Each row was made from one path, in order. Every step used is in the known rows, and no mark comes twice. Write each row's path.
In the rows, zero is written as 128.
Known rows
pafazi/likin/loma: [125 140 133  93 135  90 103 125 147 119  78 107  97 127 123 104 132  97
 102 110 156 173 131 107 119 100 155]
kovo/vogaz: [129 133 136 135 136 102 124 129 167 104  84 125  73 135 126  66 131  91
  97 133 116 155 127 131 131 130 147]
limut/kudo/kovo/likin: [ 93 125 116 154 129 124 116 140 148 100 105  90  82 114  98 118 107  96
  97  90 115 159 115 130 173 138 200]
kudo/kovo/loma/likin/pafazi: [115 138 155 158 170 110 113 176 116  54  69 129  79 132 103 110 131  67
  85 159  91 183 131 129 162 104 151]
mina/vogaz/kudo/kovo: [ 83 115 158 125 184  54 129 156 145  73  94 118 111 105 101 109 140  70
  99 133 113 160  82 122 143 126 173]
pafazi/likin: [104 151 137  99 122  99  90 133 127 103  92  96  79 113 107  91 122  83
 103 127 149 171 127 101 122 129 151]
kudo/kovo/vogaz: [120 126 126 164 162  92 125 129 150  93  91 116  75 127 136  79 130  89
  93 150 104 159 111 137 143 134 149]
mina/vogaz/kovo/loma/likin: [113 126 189 134 165 140 148 167 167  71  50 161  95 123  81 116 128  52
  87 159 104 172 108 136 144 127 134]
vogaz/kudo: [105 137 148 109 132  60 112 150 153  84 114 119  99 116 118  99 135  83
  83 123 121 150 113 111 145 122 171]
mina/vogaz/kovo/limut: [ 78 121 155 138 181 127 149 162 181 102  82 155 112 132 130 111 115  92
  89 129 132 157  92 164 137 116 114]
limut/kudo/kovo: [ 97 136 128 156 138 107 132 138 140  82 112 104  86 112 120 117 115  78
  92 120 105 163 115 136 160 124 194]
limut/kovo/loma: [121 134 167 135 124  95 123 114 154 106  73  95  99 146 125 110 125  97
 105 128  93 173 135  89 169 129 163]
vogaz/kudo/kovo/limut: [ 78 124 123 145 182  59 120 157 165  79 123 122 106 133 150 115 134 100
  86 125 107 152  88 147 160 117 156]
pafazi/likin/kovo/vogaz: [120 119 122 130 116 117  77 113 125  99  67  88  64 135  94  63 141  75
  93 127 141 159 149 122 148 136 140]
kudo/vogaz/kovo: [ 87 151 160 119 164 133 144 159 138  95  90 126  86 122 126 122 103  67
  77 152 120 182 113 118 152 121 145]
mina/vogaz: [ 93 126 163 107 149  98 131 149 157 107  79 134 104 118  97  95 127  85
 111 127 134 162 100 131 127 125 151]
kudo/vogaz/kovo/loma/likin: [107 145 182 124 166 155 150 163 147  79  59 145  71 136  93 123 115  50
  76 164  96 192 125 124 160 122 150]
limut/kudo/kovo/loma/likin: [115 132 151 157 139 130 138 142 152  64  81 126  67 124  91 122 123  54
  93 137  81 175 120 144 171 125 196]
mina/vogaz/kovo: [ 91 131 167 131 163 120 142 156 152  90  82 144 107 107 111 113 117  72
  86 146 127 162 102 129 131 123 131]
kudo/vogaz/kovo/loma: [113 148 186 118 162 132 154 151 141 110  50 128  91 126 108 129 107  63
  83 157 110 189 121 115 161 114 152]
kovo/vogaz/mina: [135 140 144 151 143  97 131 131 194  88  85 146  62 132 122  79 139  81
  99 129 108 138 121 116 122 125 140]
vogaz/kovo/limut: [ 90 141 130 150 157 123 134 162 171  96 112 148 103 139 159 113 112 100
  74 138 122 153 106 151 149 115 117]
mina/vogaz/kovo/loma: [120 127 193 128 161 121 155 151 159 102  43 147 114 117  99 123 123  66
  94 154 121 171 108 124 142 122 140]
loma/likin/kovo/limut: [ 75 109 110 152 138 134  92 167 156  74 111 144  79 167 113  93 133  82
  76 129 106 143 118 176 172 127 125]
limut/kovo/loma/likin/pafazi: [114 136 168 141 137 115 110 153 133  57  65 104  81 155 105 100 136  83
  94 128  81 183 153 102 173 109 146]
kudo/vogaz/kovo/loma/likin/pafazi: [105 147 184 123 176 160 142 188 121  62  44 140  73 135  90 121 114  50
  75 160  99 201 139 126 167  92 139]
kovo/limut: [ 90 134 125 129 145  98 122 151 174 112 110 134 102 149 143  95 118 112
  97 117 124 153 106 153 143 122 132]
likin/kovo/loma: [126 118 147 136 113 107 104 137 136 106  66 119 100 147  99 111 137  74
  88 145 113 157 135 126 178 122 156]
loma/likin: [ 98 144 136 124 130 114 103 158 152  71 114 137  75 128 109  91 128  71
  82 139 107 154 119 128 137 133 150]
kudo/kovo/likin: [ 93 127 119 151 149 106  95 152 139 110 105 102  96 116 114 108 113 105
  93 117 121 160 102 112 162 143 160]
likin/kovo: [ 99 122 126 138 112 103  91 144 128  95 103 120  93 137 114  98 134  77
  79 137 121 149 129 129 169 126 153]

Write each row's path
[101  90 139 120 192  69 124 153 171 108  69 113 130 121  93 122 141 104
 103  87 129 161  87 121 155 111 183] : mina/vogaz/kudo/kovo/likin/loma
[ 90 142 155 125 149 179 148 175 126  92  68  93  77 121  81 119  95  75
  83  84 129 187 144 123 176 101 176] : limut/kudo/vogaz/kovo/likin/pafazi
[104 145 137 147 144 142 105 185 125  88  91 115  96 117 116 110 114  99
  71 113 135 165 138 110 158 112 132] : vogaz/kovo/likin/pafazi
[ 95 133 136 139 163  55 111 154 137  68 118 110 101 105 131 114 133  79
  78 140 106 151 101 113 154 123 178] : vogaz/kudo/kovo
[ 87 110 113 148 117 135 122 138 160  98 103 118  87 158 116 107 123  90
  88  93 121 143 130 177 185 118 167] : likin/kovo/limut/kudo
[127 133 132 183 172  87 127 131 178  74  92 141  68 122 132  92 141  75
  94 146  89 141 107 119 135 123 147] : kudo/kovo/vogaz/mina
[ 86 134 149 122 138 176 146 154 153 108  77 100  74 116  84 124  93  77
  85  89 126 177 128 126 174 134 184] : limut/kudo/vogaz/kovo/likin
[ 92 131 122 152 156 109  90 175 116  89  95  97  95 120 110 104 118 105
  94 114 126 175 121 114 169 112 151] : kudo/kovo/likin/pafazi
[ 93 120 123 142 116 125  79 158 133  63 107 129  74 142  93  93 135  62
  66 140 103 149 129 140 171 132 147] : loma/likin/kovo
[131 128 143 124 139  70 127 133 168  82  89 115  80 127 120  68 148  83
  89 122 113 145 122 122 138 128 167] : kovo/vogaz/kudo
[ 94 128 124 115 109 107  68 130 108  99  92  92  82 126  92  94 133  73
  88 128 146 163 139 113 154 129 149] : pafazi/likin/kovo
[ 78 128 116 158 174  92 118 152 159 100 119 130  98 140 156 109 117 107
  94 135 113 158  94 158 156 121 137] : kudo/kovo/limut
[ 92 147 163 113 138 127 156 141 179  88  87 121  61 124  87 119 111  60
 109 100 105 166 115 116 146 107 193] : limut/kudo/vogaz/mina
[ 79 109 107 154 119 155 110 153 167  66 110 130  67 161  93  99 129  74
  77  98 104 144 131 189 181 122 161] : loma/likin/kovo/limut/kudo
[121 135 154 149 157  86 124 138 138 101  75 122 100 124 124 123 125  81
  95 159 103 171 109 115 159 124 167] : kudo/kovo/loma
[109 127 144 115 170 149 136 155 163 131  66 123 106 138 117 128 105  99
  80 103 135 183 122 118 157 105 157] : kudo/vogaz/kovo/likin/loma
[ 93 135 125 132 129 123 144 140 184 107 108 124  86 143 130 103 115 100
 104  93 123 152 116 166 151 115 171] : kovo/limut/kudo
[118 111 126 133 133 105 105 121 171 126  91  89 113 156 133 108 125 135
 101  73 119 167 133  95 168 121 165] : limut/kovo/likin/loma
[115 127 157 144 163  73 121 160 146  51  86 129  86 119 101 120 147  57
  78 153  82 163 109 119 166 128 180] : vogaz/kudo/kovo/loma/likin
[ 99 109 179 127 190  76 136 161 155  56  59 137 100 116  71 116 150  54
  97 148  89 171  91 129 158 125 174] : mina/vogaz/kudo/kovo/loma/likin
[ 77 104 145 125 177  73 112 163 152  94  84 101 111 107  77 111 132  90
 100  98 124 157  84 118 157 140 175] : mina/vogaz/kudo/kovo/likin
[ 90 120 169  93 154  66 132 152 159  87  84 125 110 112  94  97 145  74
 102 116 125 154  96 121 134 125 168] : mina/vogaz/kudo
[ 74 131 143 106 147 139 160 142 175 117  90 113  75 153 111 108 102  95
 110  91 119 178 114 170 162 114 178] : kovo/limut/kudo/vogaz
[134 146 170 145 139 119 141 150 154  97  72 139 103 119 126 127 116  74
  77 160 113 164 126 112 151 121 144] : vogaz/kovo/loma
[127 136 132 186 157 112 149 122 186  67  90 128  57 117 118  96 131  64
  98 116  85 142 117 130 142 120 182] : limut/kudo/kovo/vogaz/mina
[123 150 169 151 153 144 128 185 131  48  63 150  84 130 104 113 127  58
  68 161 102 175 143 122 156 101 132] : vogaz/kovo/loma/likin/pafazi
[122 124 148 114 109 109  82 122 114 109  51  95  86 131  82 107 136  70
  97 137 140 171 144 108 162 126 155] : pafazi/likin/kovo/loma
[ 95 118 126 139 155  72  94 157 144  85 113  97 102 111 106 114 130  97
  84 108 116 152 100 106 168 140 179] : vogaz/kudo/kovo/likin
[ 89 141 157  97 132 134 151 136 148 110  84 103  72 127  91 107 109  69
 106 106 120 186 126 134 155 116 199] : limut/kudo/vogaz
[118 114 112 147 159  99 108 143 158 123  91 111 114 132 130 119 122 118
  93 104 127 161 109 118 156 114 171] : kudo/kovo/likin/loma
[ 81 140 146 120 159 134 165 149 202  99  89 138  67 150 106 120 110  77
 113  88 109 161 107 157 154 104 173] : kovo/limut/kudo/vogaz/mina
[116 132 160 145 173  78 116 179 122  34  74 127  88 122  97 112 149  58
  79 153  86 172 124 118 169  97 170] : vogaz/kudo/kovo/loma/likin/pafazi
[121 117 126 175 136 131  98 147 175  51  86 155  47 148  89  75 155  53
  74 138  88 127 132 136 153 129 131] : loma/likin/kovo/vogaz/mina
[111 125 144 122 151 168 161 144 170 124  66 110  94 132 101 135 102  91
  89  76 132 183 131 132 167 102 192] : limut/kudo/vogaz/kovo/likin/loma
[118 108 149 130 171 134 139 154 180 123  58 142 128 127 103 119 122 102
  92  98 146 163 107 128 141 110 142] : mina/vogaz/kovo/likin/loma
[124 127 126 167 146 116 145 114 158  83  92 107  64 124 120  85 125  78
  97 121 102 159 123 149 153 128 187] : limut/kudo/kovo/vogaz
